Every row comes from one small tree of marks. Brackets hold a mark, then the marks that hang from it, in the order of their numbers. Every link used is in the known rows. Which tree was each row made from?
Known rows
{J848 {J200 {J509 J868}} {J516 J71}}: [ 0.16  0.83 -1.15 -2.60  0.91  0.99 -0.92  0.83  1.81  0.87 -2.21 -3.31
 -1.18  0.17  1.78 -4.43 -2.30 -1.10  0.55  0.96]
{J200 {J509 J528 J868} {J848 J516}}: [ 0.22 -0.03  1.98 -0.86  0.58  1.04  0.35  2.34 -1.00  3.63  0.40  2.03
 -0.91  0.40 -1.60 -0.59  0.78  1.31 -1.90  0.50]
{J868 J509}: [ 1.53 -0.34  0.32  1.85 -1.65 -0.27  0.22  3.91  0.77 -1.08  1.93 -4.03
  4.19 -1.66  0.30  2.67  3.87 -0.61  2.99 -0.93]
{J502 {J848 {J200 J509} {J516 J71}}}: [ 0.42  1.34 -1.48 -1.29  0.93  0.12 -1.78 -1.65  1.19 -0.11 -0.48  1.49
 -1.24  0.36  3.57 -4.36 -1.78 -4.74  1.06  2.28]
{J509 {J200 J848}}: [ 0.14 -0.56  1.94  1.20 -1.82 -0.92  1.57  1.88 -0.37  0.90  2.01  0.71
  1.39 -1.67 -1.26  2.60  1.60  1.03 -0.44 -3.44]
{J516 {J848 J200}}: [ 0.61 -0.67 -1.52  1.06 -1.54 -1.30  0.48 -1.86  1.15 -2.72  0.79 -1.82
  2.37 -2.28  1.60 -0.67 -0.81 -1.23 -0.27  0.20]
{J71 {J516 {J848 {J200 {J509 J528 J868}}}}}: [-0.90 -0.50 -0.35  0.30  0.68 -1.19  0.36 -2.28 -0.74 -0.64  1.81 -1.20
  1.41 -1.55 -0.72  0.14  1.33  1.31 -1.23  1.75]
{J509 J528 J868}: [-0.64 -1.36  1.19  1.39 -0.77 -1.34  1.02  3.18 -1.00 -0.81 -0.21 -2.26
 -0.24 -0.77 -3.85  3.02  4.22  3.95 -0.85 -2.65]
{J868 {J509 J200}}: [ 0.11 -0.46  0.41  1.75 -0.62 -0.34  1.21  3.25  0.00 -0.57  2.73 -2.84
  2.89 -0.75 -1.11  4.50  3.92  0.05  3.08 -1.91]
{J502 {J848 {J200 {J509 J528 J868}} {J516 J71}}}: [-1.20  1.43 -0.63 -1.34  2.55  0.49 -0.53 -2.01 -1.61  0.43 -1.81  2.61
 -2.91  1.76  1.46 -3.54 -1.81 -1.98 -0.16  2.22]
{J868 {J509 J200 J528}}: [-0.55 -0.07  0.16  2.92  0.78  0.29  2.48  2.61 -1.14 -1.49  3.36 -0.11
  1.39  0.21 -2.91  6.75  5.01  0.72  2.16 -2.18]
{J528 {J509 J868} {J848 J200 {J516 J71}}}: [ 0.62  0.45 -0.25 -2.55 -0.61  1.52 -3.20 -2.51  0.84  0.68 -4.83  0.80
 -1.82  2.74  2.30 -3.10 -6.11  1.15 -0.43  1.80]
{J502 {J848 J200 {J516 J71}}}: [ 1.00  0.69 -1.29 -0.83  0.54 -0.59 -0.40 -3.95  1.39 -0.99 -1.23  2.05
 -0.02 -0.29  3.48 -3.64 -3.01 -3.28  0.29  0.01]
{J516 {J848 {J200 {J509 J868}}}}: [-1.10 -0.07 -0.65 -0.59 -0.99 -0.79 -0.88  0.74 -0.81 -0.43 -0.53 -3.93
  0.83 -1.26  1.21 -2.73 -0.56 -0.64  0.19  2.65]
{J200 {J509 J528 J868} {J848 {J516 J71}}}: [ 0.00  1.28  1.65 -1.58  2.37  2.25  2.24  1.92 -0.64  3.22 -0.53  2.59
 -2.09  1.62  0.74 -2.83 -1.69  0.41 -0.73 -0.87]
{J509 J200 {J528 {J848 J516}} J868}: [-0.81 -1.64  1.65  0.24  0.39 -0.60 -0.52 -1.99 -1.35  1.65 -1.36  3.48
 -2.25  2.37 -4.45  3.51  0.49  3.19 -1.81 -1.79]
{J848 {J200 {J509 J528 J868}} {J516 J71}}: [-0.44  1.15 -1.48 -1.53  2.31  1.59  0.25  0.05  0.79 -0.11 -1.48 -0.52
 -2.63  1.01  0.07 -2.35 -1.23 -0.48 -0.34  0.83]
{J71 {J516 {J848 {J200 {J509 J528}}}}}: [ 0.18 -0.36 -1.47  1.62  0.47 -1.17  0.33 -2.76  1.05 -2.26  3.75  0.36
  1.60 -2.11 -0.31  1.55  2.49 -0.80 -0.77  1.67]
{J848 {J516 J71}}: [ 1.67 -0.46 -0.42 -0.96  0.98  0.30  1.74  0.91  3.92  0.01 -0.07 -1.05
 -0.47 -0.15  0.88 -1.18 -0.45 -0.07  0.61 -3.19]
{J848 {J200 {J509 J528 J868}} J516}: [-0.21 -0.24 -1.09 -0.80  0.46  0.34 -1.72  0.57  0.44  0.25 -0.56 -1.06
 -1.57 -0.26 -2.10 -0.15  1.27  0.45 -1.47  2.09]

Which tree is each row?
[-0.74  0.39  2.44  0.78 -0.97  0.11  0.44  4.50 -2.65  1.82  0.56  0.28
 -0.27 -0.61 -1.78  0.81  2.91  1.71 -0.89 -0.19]  {J200 {J509 J528 J868} J848}
[-2.07 -1.41  1.35  1.23  0.27 -1.43  2.07  2.47 -1.87 -0.29  0.48 -1.11
 -1.43  0.20 -5.33  4.94  4.15  4.59 -0.80 -3.83]  {J509 J200 J528 J868}
[ 0.43  1.04  0.14  1.12  2.81  2.23  1.75 -2.37 -0.37  0.00  0.60  4.84
 -0.43  3.58  0.35  3.18 -1.01 -1.60  2.30 -1.55]  {J868 {J509 J200 {J528 {J848 {J516 J71}}}}}
[ 0.91 -1.04  0.05 -1.74 -2.45  0.22 -5.11 -1.97  0.45  1.14 -3.93  0.30
 -0.80  1.53 -0.07 -1.04 -3.55  2.16 -1.61  3.04]  {J528 {J509 J868} {J848 J200 J516}}
[ 1.30 -0.71 -0.93 -0.03 -1.18 -1.80 -2.40 -3.45  1.04 -0.61 -0.26  1.56
  1.08 -1.45  1.17 -1.43 -0.53 -2.46 -0.86  1.15]  {J502 {J848 J200 J516}}
[ 0.92  0.49  1.32  1.13  1.67  1.93  3.14 -0.32 -1.02  2.13  3.39  4.57
  1.78  0.76 -0.71  3.77  0.35 -0.54  0.28 -1.33]  {J868 {J509 {J200 {J848 J516}} J528}}
[-0.31  1.48 -2.12 -0.14  0.68  0.54  1.13 -0.11  1.32 -2.40  0.53 -1.84
 -0.02 -0.55  4.05 -3.56 -1.93 -3.56  1.74  1.28]  {J516 J71 {J848 {J200 J509}}}
[-0.73  0.51 -2.09  1.74  0.20 -0.07  0.33 -0.43 -0.10 -2.96  2.10  0.44
 -0.39 -0.90  0.06  0.87  1.68 -1.89 -0.23  2.35]  {J516 {J848 {J200 {J509 J528}}}}
[ 0.02 -1.24  2.70 -1.59 -0.11 -0.16  1.69  0.38 -0.51  4.39 -0.13  0.86
  0.34 -0.14 -1.58 -0.30 -1.65  2.82 -1.92 -2.74]  {J509 {J200 {J848 J516}} J868}
[ 0.46 -0.61 -0.95 -1.97 -0.97 -0.18 -2.77  1.29  1.41  1.23 -1.38 -3.84
 -0.12 -1.10 -0.48 -2.36  0.24 -0.14 -0.56  2.17]  {J848 {J200 {J509 J868}} J516}
[-1.73  0.18 -0.92  0.50  0.38 -0.23  0.28  0.00 -1.98 -1.34  0.13 -1.17
 -0.61 -0.35 -0.42 -0.51  0.55  0.06 -0.69  2.29]  {J516 {J848 {J200 {J509 J528 J868}}}}
[-0.56  0.23  2.17 -3.28  1.83  2.25  2.66  1.29 -0.20  4.65 -1.44  2.30
 -2.56  3.15  0.69 -1.76 -5.07  3.71 -0.95 -2.14]  {J528 {J509 {J200 {J848 {J516 J71}}} J868}}
[ 0.84 -0.75 -1.13  0.44 -0.93 -1.66 -0.70 -1.99  2.13 -1.34  3.01 -2.32
  3.04 -3.02  1.48 -0.62  1.38 -1.49  0.04  1.79]  {J71 {J516 {J848 {J200 J509}}}}
[ 0.03 -0.49  0.41 -0.17 -3.93 -0.71 -5.08  0.05 -1.05 -0.75 -3.77 -1.53
  0.10  0.59 -0.29  0.34 -1.35  2.54 -0.53  2.40]  {J528 {J509 J868} {J848 J200}}
[-1.77 -1.72  1.52 -0.83 -0.95 -0.64 -0.06  4.49 -0.81  1.28 -0.49 -2.97
 -1.88  1.32 -3.80  3.44  2.12  5.88 -0.12 -1.76]  {J528 {J509 J200 J868}}
[-0.29  0.13  0.98  3.47 -0.47  0.09 -0.19  0.10 -2.34 -1.44  1.78  2.50
  1.36  1.39 -2.18  6.67  3.56 -0.32  2.17 -0.91]  {J868 {J509 J200 {J528 J848}}}
[ 0.70 -0.29  0.51  1.99  0.96  1.00 -0.18 -1.87 -0.72  0.42  1.57  4.33
  0.68  2.39 -1.92  5.28  1.42 -0.67  1.25 -0.32]  {J868 {J509 J200 {J528 {J848 J516}}}}
[-0.25 -0.24  0.22  1.92 -2.71 -1.29 -3.04 -2.08 -2.08 -2.34 -2.71  0.24
  0.39 -0.62 -1.87  1.87  0.69  1.32 -1.37  0.43]  {J509 {J528 {J848 J200}} J868}
[-1.38  1.18 -0.98 -1.39  0.92  0.46  1.08  0.29 -0.45 -0.77 -1.43 -3.42
 -0.32  0.04  3.58 -4.89 -3.03 -1.52  1.23  1.35]  {J516 J71 {J848 {J200 {J509 J868}}}}
[ 2.22  0.51  1.08 -1.11  0.47  1.21  2.51  0.02  2.42  1.84  0.17  1.99
  0.62 -0.49  2.80 -2.77 -3.04 -0.93 -0.32 -3.04]  {J200 {J848 {J516 J71}}}
[-0.47 -0.26  1.69  2.38 -0.56 -0.40  2.77  1.13 -1.43 -0.15  2.77  3.42
 -0.09 -0.73 -2.95  4.76  2.69  1.72 -1.38 -3.66]  {J509 {J200 J848} J528}
[-0.57  1.08 -0.32 -2.51  1.11 -0.02 -1.73 -1.24 -0.62  1.39 -2.53 -0.18
 -1.41  0.89  3.08 -5.76 -2.84 -2.72  0.69  2.32]  {J502 {J848 {J200 {J509 J868}} {J516 J71}}}
[ 0.28  0.81 -1.82  0.29  0.35 -0.10  2.41 -2.40  1.52 -3.28 -0.14 -1.35
  1.14 -1.11  3.89 -2.74 -3.27 -2.13  0.84 -1.06]  {J516 J71 {J848 J200}}
[ 1.83  0.31 -2.07 -0.97  0.28  0.49  0.45 -1.81  3.77 -1.52 -0.90 -1.18
  0.20 -0.91  2.16 -2.34 -2.47 -1.78  0.17 -1.32]  {J848 J200 {J516 J71}}
[-0.13  0.33 -0.78  1.16 -2.45 -2.06 -3.62  0.73 -0.77 -1.65  0.65 -0.83
  0.61 -1.83  1.14 -0.83  2.91 -3.46  0.97  2.88]  {J502 {J848 {J200 J509}}}
